Each row comes from the steps of one path. Every step used is in the known rows, and no mark comes twice. Write the path behind each row, first mark first.
In the rows, zero is written as 128.
Known rows
f-m: [122 166 155 122 174 126 128 165 107 162 131 105 134 177 124 169 158 147
 106 147 127 134 153 136 140 136 107 135 148 132 136 166 153 126 119]
j-f-z: [146 151 175 149 173 161 113 159 117 169 156 117 211 103 158 184 124 129
 165 113 159 167 140 155 125 179 127 124 203 106  97 183 122 150 125]
j-f-a-x-g-n: [107 152 193 194 167 121 115 135 100 109 163  78 103 137 207 157 102 209
 163 138 107 162  65 139 143 129  93 160 152 160 133 120 140 102 172]
s-f-a-x: [105 168 156 145 185 174 138 119 144 155 170 101 103 177 120 140 178 185
 161 123 167 150 123 172 156 157 149 139 155 185 124 165 164 132 107]
b-f: [148 118 106 125 114 133  89 112 128 135 106 129 138  92 122 135  97 152
 119 126 130 144 113 144 138 134 129 157 130 121 144 131  97 161 100]
n-g-f-s: [168 141 125 124 155 127  64 124 126 122  98 146 111 126  96 184 160 177
 107 126 108 120 109 164 109 149 117 189  82 112 105 104 120 154  91]
v-g-f: [168 107 144  97 126 155  67 146 129 113 101 133 148 106  95 215 126 140
  70 125 111 149 141 158 127 116  97 168  96 153 121 148 147 126 118]
p-f: [145 129 153 129 156 138 151 146 124 146 136 134 126 129 129 139 117 152
  97 149  98 150  89 135 133 174 102 153 107 175 104 123 149 140 118]
a-f-j: [142 161 157 147 140 139 110 129 173  73 167 134 149 121 151 149 128 135
 155 116 147 141 159 150 193 131 138 172 156 153 158 163 114 177 171]
n-g-x-a-f: [137 108 158 212 106 115  95 145 107  93 191 143 150 126 142 124 158  99
 136 162 138 105 107  88 152 115 157 225 151 117 126  94 137 118 132]
b-f-a: [131 121 115 129 169 146 104 131 121 114 119 119 127 115 123 134 117 160
 105 133 147 156 123 169 150 126 153 128 142 144 129 163 132 183 129]
j-f-p: [152 128 216 151 172 144 147 167 129 148  98 147 146 103 160 165 106 136
 168 109 123 168 141 133 142 136 152 133 193 112 154 165 141 152 159]
n-g-x-a-f-w: [114  98 152 218  84  97 107 144 133  68 168 148 114 128 104 156 184 107
 154 131 154 137  91 126 124 113 176 216 153 102 110 108 143 166 175]
x-a-f: [145 125 160 175 138 116  99 159 146  98 187 142 157  91 167 130 151  99
 119 187 137 145 129 107 158 100 150 195 139 166 144 137 141 125 146]
m-f-a-x-g-v: [ 72 184 148 144 228 138  91 136 150 118 175 112 146 122 151 211 107 201
 126 170 120 121 128 156 147 141  99 165 140 206 158 108 186  84 133]
x-g: [ 98 120 122 152 126 116 108 102 142 117 145  91 126 116 151 122 105 146
 117 164 101 124  95 117  93 127  99 146 123 139 155  74 137  94 136]
n-g-f: [146  90 156 130 120 131  62 114 136 105 107 140 138  99  68 185 124 142
 118 125  99 123 107 135 105 135  90 171  79 112  95  95 147 139 104]
j-f-a-x-g: [ 77 167 165 185 181 157 103 130 137 138 176  82 134 113 180 163 122 200
 162 163 122 148  83 166 117 135 130 155 159 168 152 121 153 116 139]
z-f-m: [127 162 178 109 195 125 146 137 118 157 159  95 157 204 115 180 191 147
 129 133 143 157 146 143 144 169  92 137 144 181  92 166 163 135 129]
v-g-f-j: [174 148 167 115 129 177  72 119 174  87 109 148 144 133 114 218 123 163
 106  92 116 167 142 175 156 135  91 188 101 153 151 153 128 157 138]
z-f-a-x-g: [ 75 147 153 177 184 136 121  85 152 119 193  81 129 156 145 151 159 191
 153 166 131 149  94 154 122 156 100 169 118 209 123 108 161 106 139]
v-g-x-a: [153 133 144 187  97 150 121 142  99 130 150 147 135 169 159 138 158 112
  98 140 131 132  99  97 131 109 145 208 134 123 145 104 138  85 118]
a-x-g-n: [114 137 157 191 115  90 110 102 108 107 152  91  81 148 183 137  97 191
 147 149  94 134  74 100 129 128  58 191 107 142 147  85 119  63 143]
f-a-x-g: [ 71 152 134 188 165 134 106 110 140 125 172  87 107 137 155 141 131 189
 134 176 122 125  99 149 117 130 114 165 121 168 159 105 154  94 132]
g-x: [125 113 117 143 110 121 152 124 106 110 144 124 123 161 129 101 128 103
 138 111 143  89 108 106 140 136 143 145 161  99 119 117  99 103 138]
x-g-f-j: [136 134 164 136 140 138  78  76 209  64 139 121 141 106 137 167  88 156
 131 133  94 154  92 147 130 140  67 186 105 151 163  94 114 129 155]
g-f-m: [145 141 176  97 188 121  93 159 133 135 121 114 148 143  98 202 141 136
  91 155 114 136 142 144 136 133  78 155 120 143 115 171 150 120 119]
a-x-g-f: [116 118 151 151 138 120  63  93 175 106 143 106 131  84 126 179  98 167
 127 178  93 122  82 135 106 133  64 204  89 162 144  92 128  74 108]
f-b: [149  93  98 117 114 135 143 132 117 114 128  84 123 137  99 151 155 121
 165 128 108 118 143  92 126 145 118 132 134 132 123 112 140 119 152]
a-f-b: [155  86 103 124 124 122 123 163 119  87 162  70 146 105 107 163 160 107
 162 149 121 112 173  95 163 133 136 149 160 153 126 139 141 131 174]
g-n: [152 117 155 141 123  95 138 130  90  99 122 119  97 152 160 122 109 142
 127 108 110 146 106 100 149 119  91 139 121 124 112 126 117 113 160]
n-g-v: [124 130 156 136 155 130  73 140 107 121 108 153 148 112 111 198 108 171
 127 107  80 119 141 114 113 155 106 140 107 124 134  88 163 135 112]
a-x: [111 163 137 163 119 137 116 121 134 149 147 134 113 134 134 152 139 170
 160 139 135 115 124 141 143 141 120 175 115 141 140 141 119 107  95]
n-g: [119 119 139 160 103 136  97 119 102 137 116 135 121 140  94 152 143 155
 138 111 116 116 118 128 104 138 122 151 103  96 115  85 152 144 100]

Write each row's path
[156 124 113 146 146 134  83 121 119 159 125 126 187 103 123 163 102 142
 126 131 160 153 144 147 133 177 106 163 160 103 117 171  95 150  88] | b-f-z
[118 124 154 121 203 143 158 120 134 103 170 108 145 171 119 135 182 139
 133 119 159 170 129 160 149 154 139 103 135 202  75 158 168 167 167] | z-f-a
[154 154 171 199 127 137 123 124 171  58 195 153 151 143 180 121 143 108
 157 136 150 134 115 110 196 122 153 225 168 140 163 130 103 142 172] | g-x-a-f-j
[121 117 146 143 132 116 159 143 153 119 121 144  95 128  97 166 147 150
 121 120 119 178  75 170 110 167 124 154 115 156  91 137 155 184 165] | p-f-w
[142 204  95 102 183 136 133 140 131 156 142 129 116 170 130 159 173 167
 119 136 177 111 139 183 155 134 155 166 151 146 112 136 129 137 107] | m-f-s
[154 135 153 151 181 138 140 151 119 168 157 129 178 133 132 167 122 140
 105 152 135 159 125 140 127 215  80 161 140 149  80 161 142 136 107] | p-f-z
[107 132 179 183 174  99 132  91 113  90 184  75  99 182 176 144 140 197
 154 144 114 168  76 126 143 148  64 175 113 200 102 108 147  93 174] | z-f-a-x-g-n
[124 108 109 137  95 113 103 113 153 106  92 137 103 100  88 164 128 153
 143 101 148 171  96 179 112 130 147 155 137 109 125 146 106 200 148] | b-f-w
[132 104 192 172 160 108  91 112 174 109 108 134 114  93 128 181  89 156
 132 170  92 138 121 115 120 133  74 214 111 142 177 116 134  82 131] | a-x-g-f-p
[ 99 157 129 113 204 154 150 151 128 120 164 115 132 163 107 155 159 138
 114 139 188 134 148 179 170 112 158 117 161 169  99 163 183 146 152] | m-f-a
[102 137 161 194 156 100 119 115 104  96 160  83  77 161 183 137 112 197
 136 151 105 145  82 118 140 121  76 171 115 158 136 107 139  84 166] | f-a-x-g-n
[141 123 148 191 111 124 141 123 125 115 166 150 132 154 163  90 144  94
 130 152 132 121  78  77 132 117 147 194 141 112 135  89 118  83 128] | g-x-a
[164  95 120 119 137 145 165 149 112 133 136  86 124 136 101 162 145 141
 137 149  78 139 108 100 133 182  96 152 119 170 103 108 160 128 144] | p-f-b
[116 139 156 148 180 145  98 132 151 107 146 133 122 122 111 178 142 168
 133 151 136 135 120 169 153 128 116 167 102 174 116 172 143 128 121] | g-f-a-x
[144 115 151 191 126 110 118 152 128  82 198 138 155 117 168 107 148  79
 128 171 148 113 111  86 170 104 162 208 168 142 136 124 122 105 150] | g-x-a-f
[111 107 131 145 117  95 118 157 153  71 145 129 115  98 100 169 159 116
 147 120 161 150 139 170 139 112 165 152 159 140 116 167 135 190 194] | a-f-w
[167 123 151 137 107 123 114 155  62 116 109 119  99 170 151 175 125 164
  93  94 110 156 134 122 147 113  91 154 116 134 121 141 140 116 150] | v-g-n
[131 187 197 120 191 153 123 188 104 180 136  99 166 150 153 196 147 158
 141 131 127 155 133 159 142 143 127 123 191 129 130 182 152 150 129] | j-f-m
[119 147 174 130 199 173 136 172 119 126 145 113 153 119 155 152 138 150
 145 115 148 166 118 177 143 126 175  89 182 150 111 176 160 180 166] | j-f-a
[143 123 110 143  96 151 127 143  75 127 129 122 124 177 121 154 143 125
 101  97 141 101 133 127 139 128 145 164 155 109 130 129 123 105 128] | v-g-x
[158 158 132 139 117 158  93  88 172 105 112 142 133 122 138 145  96 176
 152  97 136 161 116 165 168 147 121 175 136 122 169 139  82 186 123] | b-f-j
[ 95 163 141 170 169 149 129 137 129 133 158 125 105 152 134 149 156 176
 147 143 151 131 130 165 152 131 143 150 124 162 131 168 147 132 124] | f-a-x
[ 95 148 121 120 130 121 149 130 160 114 133 134 108 145  72 185 166 133
 148 106 186 147 122 190 133 112 152 146 160 134  97 143 158 164 168] | m-f-w
[155 167 170 144 150 161 148 120 169 119 142 148 127 152 147 149 115 171
 131 116 107 168  98 155 164 182  99 173 115 170 134 129 130 170 141] | p-f-j
[162 163 166 196 114 158 100 143 148  76 186 148 153 154 175 162 155 126
 126 128 150 146 137 129 194 117 152 238 160 149 174 143 121 143 162] | v-g-x-a-f-j
[159 112 137 117 129 167 140 157 114 134 135  76 157 107 128 177 143 134
 195 111 105 142 125 117 129 150 140 117 179 127 117 131 139 143 161] | j-f-b
[166 161 119 179 159 104 114 159 124 101 182 140 127 143 184 110 183 119
 117 168 153 107 114 120 164 123 182 220 163 141 138 128  97 128 134] | g-x-a-f-s
[129 160 161 127 185 110 108 191 107 133 164  96 154 147 131 180 158 130
 105 166 144 123 182 142 173 127 123 156 174 155 137 195 155 139 142] | a-f-m
[121  82 152 142  97 111  81 114 159  77  92 148 103 106  41 208 150 141
 139  95 121 156  92 170  82 129 113 168  89  99  84 112 147 182 151] | n-g-f-w
[127 166 129 129 180 143 130 140 126 167 170 118 190 149 109 187 140 118
 135 137 202 132 166 161 149 165 109 154 183 127  84 171 145 115 110] | m-f-z
[109 159 175 141 183 117  70 132 144 142 147  85 135 137 124 215 129 182
 107 191  94 126 113 144 120 139  49 203 110 162 148 135 150  77 102] | a-x-g-f-m
[166  79 117 174 108 119 137 159 117  76 193  91 149 127 134 133 173  77
 163 168 124 107 128  55 165 123 148 204 170 140 131 108 132  97 173] | g-x-a-f-b
[102 157 160 159 188 149 143 113 136 127 182 115 128 176 127 157 188 178
 169 132 164 155 124 171 161 161 130 152 122 207  92 168 156 143 134] | z-f-a-x
[153 164 182 187 137 140 103 129 188  73 185 156 153 116 180 138 142 126
 150 152 142 164 131 127 185 118 139 211 142 164 170 140 122 160 163] | x-a-f-j
[153 121 152 208 157 113 112 158 120 112 212 134 204 122 163 138 148  74
 133 170 177 126 145  93 157 153 139 211 193 119 109 164 117 104 138] | g-x-a-f-z
[115 137 167 141 123 139 134 153 150 119 120 130 128 100 122 182 147 144
 182  82 147 183  89 188 108 129 167 120 181 113 111 160 134 199 182] | j-f-w
[110  95 144 128 195 130  89 123 161  75 143  96 134 101 120 153 112 138
  86 171 107 148  99 149 110 117 102 138 113 170 123 118 163 125 161] | x-g-f-a
[ 61 176 128 169 183 144 115 116 146 135 189  86 117 150 141 165 139 191
 136 183 156 118 107 171 138 123 115 180 143 182 144 112 173  89 128] | m-f-a-x-g
[151 174 168 118 147 181 143  82 188 125 149 118 121 179 130 127 151 159
 170  76 152 170 121 156 160 170 129 138 163 154 149 131 129 159 132] | s-f-j
[147 163 174 172 160 129  99 205  81 137 184 111 158 181 154 190 187 123
  79 175 146 126 160 116 174 111 138 220 178 152 149 174 165 105 130] | v-g-x-a-f-m
